Each row was made from one small tree. The marks that hang from a mark follow it in brackets, in the order of their numbers. Every link used is in the known rows. Write each row's tree.
In the rows, zero is written as 100.
Known rows
k_740[k_134[k_106[k_402]] k_525]: 82,91,93,125,130,106,136,72,78,82,135,125,77,69,69,114,112,75,82,131,81,110,95,101,106
k_106[k_402]: 89,108,87,107,99,118,80,67,86,120,121,100,96,81,77,74,95,84,107,122,67,120,98,96,110
k_134[k_740[k_766]]: 120,112,87,127,75,98,108,92,83,135,95,127,95,96,71,90,80,101,71,129,92,118,102,91,87
k_766[k_740[k_525[k_876]]]: 128,95,94,130,105,101,104,74,91,102,104,87,100,124,86,89,100,130,100,125,96,104,81,112,116
k_525[k_740[k_134 k_766[k_736]] k_876]: 124,96,93,135,113,86,110,73,87,104,114,111,79,125,62,77,103,128,69,156,117,128,91,117,60
k_134[k_106 k_740[k_766[k_736]]]: 114,103,66,152,95,103,120,92,76,91,95,148,88,100,70,77,85,90,70,123,115,128,105,98,40
k_134[k_740[k_297 k_766]]: 114,120,88,116,74,113,94,87,72,151,85,132,98,91,66,108,74,94,65,146,108,133,116,82,92
k_134[k_740]: 125,108,83,130,91,109,104,89,97,120,98,105,108,104,86,107,100,96,79,120,99,113,101,86,96
k_766[k_736 k_740[k_134 k_297]]: 128,116,66,100,134,119,93,46,70,100,96,93,85,120,67,85,101,99,69,108,122,141,99,111,97
k_766[k_740]: 130,105,67,104,113,111,81,65,87,108,110,90,93,106,93,68,90,117,101,103,90,125,86,109,110
k_766[k_736[k_783] k_740[k_525[k_876]]]: 149,104,86,125,85,110,105,63,83,94,108,70,119,135,66,69,95,138,98,110,104,117,75,125,79
k_736[k_766[k_740[k_134[k_106] k_525]]]: 139,92,99,125,130,90,132,65,77,79,111,108,65,94,78,95,115,104,69,119,96,126,87,127,92
k_783[k_736[k_766]]: 118,118,98,125,87,101,87,61,88,102,93,80,87,94,53,73,85,96,81,106,84,120,70,103,97
k_134[k_106 k_740[k_297 k_525 k_766]]: 102,110,86,136,77,111,132,98,66,120,90,158,95,75,70,127,73,83,62,153,120,129,119,83,86
k_736[k_766[k_740[k_134[k_106]]] k_783]: 155,102,80,110,131,98,86,60,82,106,105,101,76,100,73,97,122,129,59,132,99,147,82,132,56
k_766[k_740[k_525]]: 128,103,82,109,93,103,118,65,83,97,116,86,99,104,84,74,86,107,103,101,86,110,84,107,132
k_740[k_134 k_297 k_525 k_766]: 95,111,111,98,92,100,129,70,69,130,102,125,83,82,52,111,81,89,53,128,99,124,97,98,123
k_740[k_134]: 108,102,94,106,127,99,109,73,102,110,112,102,87,97,79,104,112,98,65,108,89,115,86,100,107
k_740[k_134 k_297 k_525[k_876] k_766]: 92,104,121,115,104,96,120,77,75,132,91,123,84,103,54,127,91,110,52,158,107,115,95,101,109
k_736[k_783]: 124,112,91,100,89,114,80,76,102,130,104,88,115,95,72,93,96,114,77,109,84,123,84,103,92
k_134[k_740[k_525 k_766]]: 121,106,97,134,58,93,136,93,77,122,105,124,99,92,66,94,72,93,73,126,86,107,99,92,110
k_766[k_736[k_783] k_740]: 150,116,61,102,94,117,82,52,83,102,107,75,111,122,72,50,90,123,92,90,100,137,85,122,72
k_525[k_740[k_134] k_876]: 126,91,102,125,134,95,102,80,105,114,113,96,89,120,89,118,124,133,75,163,116,116,90,101,91
k_134[k_740[k_525[k_876] k_766]]: 117,98,109,152,69,88,132,102,84,122,95,121,102,111,69,106,85,116,76,148,98,98,90,95,95

Which tree is each row?
148,93,118,129,122,83,116,62,81,102,99,82,77,128,72,98,120,124,76,135,93,115,73,130,105	k_736[k_766[k_740[k_134 k_525[k_876]]]]
95,98,91,133,108,89,160,79,74,71,118,140,74,90,55,81,90,84,55,107,99,119,87,114,77	k_740[k_134[k_106] k_525 k_766[k_736]]
100,94,82,148,92,117,135,89,76,95,120,127,96,75,77,113,97,75,98,144,89,112,112,85,95	k_134[k_106[k_402] k_740[k_525]]
121,95,60,122,153,103,104,70,85,84,114,120,71,101,95,103,114,117,68,118,108,127,89,111,82	k_766[k_740[k_134[k_106]]]
142,118,77,118,95,106,74,48,76,95,97,73,83,106,57,56,80,114,95,107,93,130,69,118,100	k_783[k_736[k_766[k_740]]]
139,123,83,111,120,108,71,37,64,108,85,83,74,104,49,93,93,102,65,131,116,146,80,110,102	k_783[k_736[k_766[k_740[k_134 k_297]]]]
104,95,58,116,152,112,87,59,72,89,131,121,69,87,88,90,115,101,92,135,87,132,99,113,89	k_766[k_740[k_134[k_106[k_402]]]]
98,99,70,141,110,121,97,89,84,106,115,135,93,80,85,108,104,85,94,150,93,122,116,87,73	k_134[k_106[k_402] k_740]
85,94,110,138,145,110,125,83,90,99,93,128,87,96,79,158,117,107,56,153,125,119,97,94,91	k_740[k_134[k_106] k_297 k_525[k_876]]
132,131,80,110,96,119,59,41,65,114,83,77,86,100,52,75,74,103,88,123,108,144,85,107,103	k_783[k_736[k_766[k_740[k_297]]]]
144,127,61,94,92,129,63,47,75,119,96,77,113,115,62,74,86,117,84,108,116,151,100,113,79	k_766[k_736[k_783] k_740[k_297]]
151,113,72,109,74,114,114,56,79,90,117,72,116,115,61,54,85,113,93,90,95,124,82,122,96	k_766[k_736[k_783] k_740[k_525]]
146,121,74,98,76,131,99,48,69,112,100,74,118,111,51,76,80,109,91,104,114,137,99,112,99	k_766[k_736[k_783] k_740[k_297 k_525]]
114,94,72,129,122,94,129,75,79,84,125,139,67,95,69,78,99,103,62,142,121,138,102,115,47	k_525[k_740[k_134[k_106] k_766[k_736]]]
119,105,96,117,107,119,93,69,79,119,92,91,102,120,81,109,91,125,95,137,115,120,95,106,120	k_766[k_740[k_297 k_525[k_876]]]
121,120,80,100,66,103,93,70,81,122,108,104,104,101,48,51,74,109,71,98,87,131,86,117,63	k_740[k_766[k_736[k_783]]]
92,115,109,99,71,108,114,76,70,136,99,121,91,81,55,94,64,88,74,126,91,122,101,95,124	k_740[k_297 k_525 k_766]
156,112,61,101,116,110,93,50,82,98,114,78,101,126,65,69,107,124,70,95,106,138,83,121,76	k_766[k_736[k_783] k_740[k_134]]
126,96,105,153,84,98,130,97,99,110,94,100,112,119,83,123,103,111,84,142,107,95,89,86,105	k_134[k_740[k_525[k_876]]]
133,97,86,108,116,96,128,63,83,93,120,91,89,105,80,93,101,107,78,102,92,114,81,112,135	k_766[k_740[k_134 k_525]]
111,105,106,114,116,99,89,75,81,146,101,119,73,109,68,122,99,132,65,191,126,139,107,102,85	k_525[k_740[k_134 k_297 k_766] k_876]
120,115,98,106,51,101,126,71,76,108,116,99,109,96,40,56,71,100,72,96,85,120,82,116,83	k_740[k_525 k_766[k_736[k_783]]]
101,120,91,103,110,103,104,62,68,120,96,124,81,101,46,84,86,84,50,115,109,138,102,108,81	k_740[k_134 k_297 k_766[k_736]]
100,101,119,119,125,108,119,73,88,118,93,105,95,109,69,143,113,104,62,148,112,111,93,92,118	k_740[k_134 k_297 k_525[k_876]]
146,109,82,102,87,96,111,65,79,118,122,103,91,108,49,70,93,122,59,141,110,144,93,121,58	k_525[k_740[k_134 k_766[k_736[k_783]]]]
142,114,98,91,129,106,78,50,71,131,91,89,71,106,65,97,112,104,65,134,103,148,100,119,101	k_736[k_766[k_740[k_134 k_297]]]
123,99,79,118,145,102,88,54,64,98,120,112,55,86,75,81,121,99,90,143,80,142,97,129,77	k_736[k_766[k_740[k_134[k_106[k_402]]]]]
94,115,102,94,109,102,98,72,74,140,96,129,79,89,60,108,88,96,50,130,103,132,101,99,101	k_740[k_134 k_297 k_766]
129,112,65,143,76,104,111,91,78,103,98,138,103,98,61,79,85,107,56,129,114,134,101,104,26	k_134[k_106 k_740[k_766[k_736[k_783]]]]
117,125,90,93,91,111,96,57,70,133,96,111,97,105,40,90,87,103,39,122,108,147,98,114,66	k_740[k_134 k_297 k_766[k_736[k_783]]]
123,102,101,160,63,90,140,94,79,105,94,115,103,127,59,80,81,104,77,136,106,104,90,101,75	k_134[k_740[k_525[k_876] k_766[k_736]]]
